Known rows, with every step that occurs
q, n, t, j, x: [ 0.07  0.07  0.05 -0.12 -0.10 -0.24  0.03 -0.10  0.11 -0.08 -0.08  0.05
  0.11 -0.09 -0.03  0.24 -0.18  0.12 -0.02 -0.08 -0.06  0.08 -0.01 -0.19
 -0.07 -0.14]
q, n: [ 0.12 -0.12  0.05 -0.02  0.17  0.02  0.29  0.00 -0.18 -0.04  0.02  0.15
  0.11  0.05  0.04 -0.13 -0.15  0.26  0.00  0.06  0.15  0.01 -0.12  0.11
 -0.06 -0.16]
s, n, t: [-0.27  0.00  0.15  0.12 -0.04 -0.24  0.19 -0.05 -0.19  0.08  0.08  0.21
  0.02  0.04 -0.14  0.00 -0.21 -0.11 -0.04 -0.01  0.03 -0.01  0.00 -0.17
  0.14 -0.16]
t, j, q, n, s: [ 0.10 -0.48  0.40 -0.15  0.17 -0.17 -0.15 -0.15  0.21 -0.08  0.07 -0.21
 -0.06  0.01  0.04  0.34 -0.07  0.27  0.07  0.11 -0.04  0.07 -0.21  0.22
 -0.28 -0.01]
j, q, n, t: [-0.23 -0.11  0.08  0.04  0.13 -0.17  0.35 -0.13 -0.20 -0.18  0.00 -0.03
 -0.05 -0.01 -0.02  0.25 -0.27  0.14 -0.03 -0.05 -0.01  0.23 -0.05 -0.02
  0.10 -0.18]
l, q, n, t, j, x: [ 0.07  0.21  0.09 -0.09 -0.03 -0.37  0.00 -0.20  0.11 -0.08 -0.04  0.07
  0.01 -0.02  0.08  0.19 -0.20  0.10 -0.06 -0.05 -0.08  0.15  0.00 -0.09
 -0.09  0.02]
s, n, x, j, q: [-0.06 -0.41 -0.06  0.11  0.06  0.04 -0.10  0.19 -0.02 -0.28  0.19 -0.21
 -0.22  0.17  0.04  0.01  0.44 -0.08  0.00 -0.13 -0.08  0.21  0.09  0.14
 -0.01  0.11]
t, j: [ 0.08  0.50  0.19 -0.26  0.00 -0.13 -0.24  0.05  0.18  0.04  0.03  0.09
  0.20  0.09  0.05 -0.14  0.23 -0.01  0.10 -0.09  0.01 -0.19 -0.04  0.00
 -0.05  0.10]
l, x, n, q, j, t: [ 0.01  0.43 -0.07  0.59  0.03  0.11  0.10 -0.13 -0.14  0.10 -0.12  0.24
 -0.28 -0.01  0.07 -0.16 -0.14 -0.27  0.01 -0.01  0.02 -0.02  0.04 -0.10
  0.20  0.11]
j, x, n, q: [ 0.15 -0.31 -0.27  0.22 -0.02 -0.24  0.10 -0.18  0.01  0.03  0.04  0.10
  0.16 -0.08 -0.11  0.06  0.00  0.23  0.10  0.07  0.14 -0.09  0.11 -0.07
  0.06 -0.02]
s, n, x, j: [-0.15 -0.30 -0.02  0.03  0.02 -0.21 -0.19  0.35 -0.06 -0.04  0.18 -0.05
 -0.24  0.19 -0.05 -0.29  0.33 -0.15 -0.06 -0.16  0.03 -0.11  0.16  0.04
  0.06  0.04]
l, x: [-0.08  0.31 -0.04  0.04  0.02  0.56  0.03  0.13  0.21  0.29 -0.14  0.31
  0.29  0.16  0.13 -0.12 -0.01 -0.28 -0.09  0.02  0.09 -0.12  0.09 -0.05
  0.19 -0.14]
j, x: [ 0.15 -0.12 -0.35 -0.20 -0.20  0.36  0.16 -0.03  0.08  0.03 -0.15  0.04
  0.39 -0.11  0.02  0.13  0.00  0.05 -0.02 -0.05 -0.01  0.12  0.00 -0.12
 -0.04 -0.12]
j, t: [ 0.04  0.18 -0.13  0.05 -0.05  0.21  0.27 -0.09 -0.10  0.10 -0.11 -0.10
  0.09 -0.11  0.12  0.00 -0.05 -0.04  0.05 -0.08  0.06  0.12 -0.13 -0.13
 -0.02  0.12]
x, n, q: [ 0.03 -0.11 -0.16  0.19  0.09 -0.36  0.06 -0.14 -0.04  0.06  0.10  0.12
  0.09  0.01 -0.10 -0.10  0.05  0.19  0.13  0.07  0.19 -0.20  0.11  0.01
  0.12  0.03]
l, q, n, s, j, x: [ 0.27 -0.09  0.06 -0.17 -0.08  0.13 -0.12 -0.24  0.10  0.12 -0.04  0.08
  0.08 -0.07  0.15  0.08 -0.08  0.09 -0.10  0.24 -0.13  0.06 -0.02  0.10
 -0.26  0.04]
l, s, n, t: [-0.25  0.10  0.30  0.40 -0.03 -0.19  0.21 -0.07 -0.21  0.15  0.06  0.13
 -0.02  0.12 -0.23  0.08 -0.44 -0.18 -0.09  0.07  0.03  0.07  0.05 -0.16
  0.09 -0.11]
s, j, x, n, q: [ 0.21 -0.10 -0.26  0.23 -0.05 -0.18 -0.03 -0.18 -0.01  0.07  0.05  0.16
  0.12 -0.06 -0.08 -0.06  0.10  0.14  0.09  0.18  0.08 -0.18  0.15 -0.05
  0.02  0.03]
q, j, x: [ 0.11  0.25 -0.28 -0.08 -0.21  0.47  0.05 -0.03 -0.07 -0.02 -0.20  0.27
  0.18 -0.07  0.02  0.00 -0.04 -0.15 -0.08 -0.11 -0.12  0.12  0.05 -0.09
  0.07 -0.13]
t, j, x, n: [ 0.24 -0.19  0.01  0.19 -0.06 -0.23  0.07  0.10  0.05 -0.11  0.03 -0.14
 -0.11  0.09 -0.12 -0.02  0.08 -0.03  0.05 -0.01  0.11 -0.18 -0.05 -0.02
 -0.18 -0.11]
s, j, q, n: [ 0.26  0.00  0.10  0.12  0.17  0.25  0.13 -0.08 -0.19 -0.18  0.08  0.09
  0.01  0.07  0.15 -0.06  0.15  0.17  0.03  0.19 -0.04  0.14 -0.09  0.20
 -0.16 -0.05]
x, j, q: [ 0.06 -0.15 -0.14  0.03  0.07  0.25  0.07  0.07 -0.09 -0.25  0.14 -0.29
 -0.02  0.14  0.10  0.00  0.41 -0.02  0.09 -0.24 -0.10  0.27  0.01  0.14
 -0.02  0.13]
t, n, x: [-0.28 -0.08 -0.21 -0.27 -0.08  0.06 -0.11  0.58  0.18  0.06 -0.01 -0.16
  0.06 -0.05 -0.12 -0.16  0.12 -0.06 -0.11  0.08  0.15 -0.13  0.15 -0.13
  0.17 -0.05]
q, n, x: [-0.18 -0.24 -0.09 -0.23  0.11 -0.09 -0.02  0.21  0.04 -0.03 -0.09  0.07
  0.04  0.00 -0.02 -0.02 -0.06  0.12 -0.14  0.05  0.13 -0.11  0.07  0.07
  0.09 -0.15]
q, j, x, n: [ 0.15 -0.13 -0.14  0.31 -0.08  0.11  0.20  0.11 -0.21 -0.11 -0.06  0.04
 -0.20  0.06 -0.16 -0.13 -0.05 -0.17 -0.03 -0.04  0.04 -0.08  0.00  0.02
 -0.02 -0.21]
s, j: [ 0.13  0.53 -0.01 -0.19 -0.09  0.33 -0.15  0.02 -0.08  0.19  0.00  0.23
  0.26  0.05  0.08 -0.35  0.30 -0.15  0.01  0.15 -0.06 -0.25  0.06  0.05
 -0.02  0.06]
n, x, j, t: [-0.13 -0.01 -0.22  0.03 -0.03 -0.06  0.02  0.15 -0.07 -0.01 -0.02 -0.34
 -0.25 -0.04  0.09 -0.09  0.14 -0.14 -0.01 -0.26  0.00  0.07  0.04 -0.09
  0.03  0.22]
n, s: [-0.09 -0.32  0.10 -0.41 -0.04  0.09 -0.14 -0.07  0.21  0.22 -0.02 -0.11
  0.23 -0.07 -0.03  0.18 -0.11  0.09  0.00  0.01  0.02 -0.12 -0.11  0.08
 -0.09 -0.02]

Rows
[-0.01  0.37 -0.09  0.28  0.05 -0.09 -0.05 -0.09 -0.22 -0.01  0.00  0.41
 -0.11  0.06 -0.10 -0.29  0.00 -0.08  0.06 -0.03  0.01 -0.18  0.12  0.06
  0.26  0.01]  x, n, q, j
[ 0.07 -0.78  0.05 -0.07 -0.08 -0.09  0.02 -0.01  0.16  0.08 -0.01 -0.32
 -0.06 -0.04 -0.18  0.26 -0.17  0.07 -0.02  0.06  0.07 -0.15 -0.11  0.07
 -0.22 -0.15]  j, x, n, s
[-0.22 -0.17  0.06  0.09  0.16 -0.25  0.29 -0.05 -0.26 -0.23  0.09 -0.16
 -0.18  0.05 -0.02  0.15 -0.17  0.10 -0.01 -0.18 -0.04  0.25  0.00 -0.01
  0.08 -0.11]  x, j, q, n, t
[ 0.01  0.54 -0.11  0.17 -0.06  0.32  0.17 -0.08 -0.24  0.05 -0.17  0.11
 -0.15 -0.09  0.10 -0.16 -0.09 -0.24  0.00 -0.15 -0.07  0.11 -0.10 -0.09
  0.09  0.12]  q, j, t
[-0.24  0.17 -0.03  0.21 -0.03 -0.30  0.22 -0.09 -0.23 -0.09 -0.06  0.05
 -0.32  0.04 -0.13  0.03 -0.36 -0.23 -0.13 -0.11 -0.03  0.03  0.10 -0.07
  0.15 -0.09]  l, q, j, x, n, t
[-0.10  0.44  0.34 -0.13  0.10 -0.54 -0.06 -0.05  0.04 -0.04  0.03  0.08
 -0.01  0.05 -0.04  0.02 -0.16  0.08  0.04 -0.09  0.01 -0.10 -0.04 -0.08
  0.01 -0.05]  q, n, t, j
[ 0.14  0.25  0.12 -0.08  0.04  0.13 -0.15 -0.07  0.18 -0.21  0.06 -0.09
  0.13  0.09  0.12  0.15  0.37  0.01  0.13 -0.07 -0.10  0.14 -0.06  0.10
 -0.09  0.15]  t, j, q
[ 0.12  0.21 -0.36 -0.04 -0.18  0.29 -0.03 -0.19 -0.01  0.01 -0.17  0.40
  0.25 -0.15  0.02  0.05 -0.04  0.01 -0.01 -0.05 -0.11  0.11  0.13 -0.13
  0.16 -0.03]  n, q, j, x
[-0.09  0.33  0.17 -0.09  0.03 -0.08 -0.09 -0.11  0.13 -0.21  0.04 -0.14
  0.05  0.05  0.05  0.26  0.18 -0.04  0.10 -0.12 -0.14  0.15 -0.01  0.00
  0.01  0.10]  n, t, j, q
[-0.05 -0.47  0.12 -0.07 -0.06 -0.06 -0.02  0.27  0.12  0.12  0.14 -0.60
 -0.23 -0.09 -0.06  0.00 -0.08  0.04  0.06  0.00  0.04  0.05 -0.14 -0.08
 -0.17  0.13]  x, j, t, n, s
[ 0.06 -0.76  0.21 -0.11  0.17 -0.06 -0.01 -0.08  0.04 -0.12  0.13 -0.34
 -0.16  0.04  0.04  0.27 -0.06  0.26  0.03 -0.02 -0.03  0.15 -0.16  0.26
 -0.24 -0.01]  x, j, q, n, s
[ 0.02  0.08 -0.22  0.17 -0.03 -0.14  0.13  0.04  0.03  0.13  0.09 -0.05
  0.16 -0.20 -0.01 -0.13 -0.02  0.22  0.13  0.13  0.15  0.09  0.04 -0.25
  0.13  0.20]  j, t, n, q
[-0.08 -0.14  0.06 -0.14  0.16 -0.16 -0.17  0.16  0.18 -0.21 -0.02 -0.03
 -0.09  0.03  0.04  0.13  0.16  0.12 -0.07  0.04  0.03  0.03  0.04  0.14
 -0.01 -0.04]  t, j, q, n, x
[ 0.01  0.37 -0.08  0.23 -0.10  0.23  0.19  0.38 -0.18  0.01  0.00 -0.15
 -0.20 -0.08 -0.02 -0.34 -0.06 -0.17  0.02  0.04  0.06  0.13 -0.09 -0.22
  0.06  0.08]  q, j, t, n
[-0.08 -0.17  0.12  0.00 -0.10  0.11 -0.05  0.20  0.08  0.15  0.01 -0.33
 -0.20 -0.15 -0.06 -0.01 -0.22 -0.07  0.00  0.08  0.00  0.03 -0.15 -0.09
 -0.08  0.07]  q, j, t, n, s
[ 0.13  0.06  0.16  0.16 -0.06  0.04 -0.04 -0.10 -0.06  0.18 -0.02 -0.26
 -0.20 -0.07  0.04 -0.05  0.02 -0.14  0.04  0.16 -0.03 -0.15 -0.14  0.00
 -0.23  0.17]  x, n, s, j, t
[ 0.15  0.02  0.26 -0.22  0.04  0.09 -0.23 -0.10  0.01  0.19  0.05  0.09
  0.06  0.00  0.04 -0.11  0.02  0.05 -0.03  0.27 -0.07 -0.24 -0.07  0.18
 -0.23 -0.01]  q, n, s, j
[-0.09 -0.42  0.12 -0.31 -0.06  0.06 -0.10  0.28  0.22  0.18  0.09 -0.33
  0.11 -0.08 -0.11  0.03 -0.11  0.11  0.01  0.15  0.08 -0.08 -0.10 -0.03
 -0.11 -0.03]  t, n, s
[ 0.01 -0.56  0.24 -0.22  0.12 -0.09  0.01 -0.10  0.08  0.10  0.02 -0.10
  0.06 -0.03 -0.02  0.18 -0.27  0.27 -0.01  0.10  0.07 -0.05 -0.19  0.16
 -0.17 -0.12]  q, n, s
[-0.06 -0.13 -0.06 -0.09  0.12  0.08 -0.15  0.14  0.05 -0.15 -0.03  0.03
 -0.04  0.02  0.06  0.03  0.18  0.06 -0.12  0.15 -0.02  0.00  0.10  0.16
  0.01 -0.06]  s, j, q, n, x
[-0.04  0.57 -0.16  0.02 -0.01  0.12 -0.15 -0.16 -0.13  0.07 -0.08  0.54
  0.13 -0.04  0.02 -0.24  0.01 -0.05  0.03 -0.07 -0.07 -0.08  0.16  0.00
  0.31  0.06]  n, q, j
[-0.18 -0.03 -0.02 -0.21  0.20 -0.24 -0.05  0.09  0.05 -0.02 -0.05  0.13
 -0.07  0.07  0.10 -0.08 -0.09  0.12 -0.19  0.07  0.11  0.00  0.10  0.20
  0.08  0.04]  l, q, n, x
[ 0.23  0.18 -0.08 -0.22 -0.18  0.05 -0.11 -0.03  0.24 -0.01 -0.10  0.04
  0.31 -0.06  0.04  0.11  0.13  0.02  0.04 -0.07 -0.06  0.01 -0.01 -0.14
 -0.12 -0.02]  t, j, x
[-0.18  0.60  0.25 -0.26 -0.02 -0.41 -0.18 -0.04  0.13  0.04  0.01  0.04
  0.10  0.03 -0.03  0.04 -0.01 -0.06  0.05 -0.16 -0.04 -0.17  0.03 -0.14
  0.09  0.04]  n, t, j
[ 0.12 -0.04  0.13 -0.17 -0.03  0.43 -0.23 -0.16  0.11  0.01  0.04 -0.15
  0.14 -0.01  0.10  0.16  0.33 -0.04  0.04  0.17 -0.19  0.06 -0.04  0.18
 -0.17  0.12]  n, s, j, q
[ 0.02  0.51 -0.17  0.24 -0.05  0.10  0.07 -0.27 -0.19  0.07 -0.13  0.25
 -0.06 -0.13  0.11 -0.11 -0.08 -0.10  0.06 -0.08 -0.06  0.11  0.00 -0.13
  0.18  0.21]  n, q, j, t
[-0.03  0.44 -0.05  0.38  0.08  0.08 -0.08 -0.05 -0.11  0.08 -0.06  0.51
 -0.12  0.13 -0.05 -0.30 -0.04 -0.24 -0.02  0.01  0.02 -0.22  0.18  0.02
  0.32 -0.05]  l, x, n, q, j
[-0.10 -0.26 -0.20 -0.11  0.05  0.14 -0.11  0.18  0.04 -0.27  0.09 -0.32
 -0.11  0.10  0.07  0.07  0.44 -0.07  0.00 -0.22 -0.10  0.18  0.12  0.14
  0.05  0.13]  n, x, j, q
[ 0.04 -0.56  0.08  0.01 -0.08 -0.02 -0.06 -0.02  0.05  0.05 -0.05 -0.17
 -0.20 -0.02 -0.19  0.17 -0.19 -0.07 -0.04  0.03 -0.01 -0.15 -0.09  0.09
 -0.15 -0.15]  q, j, x, n, s
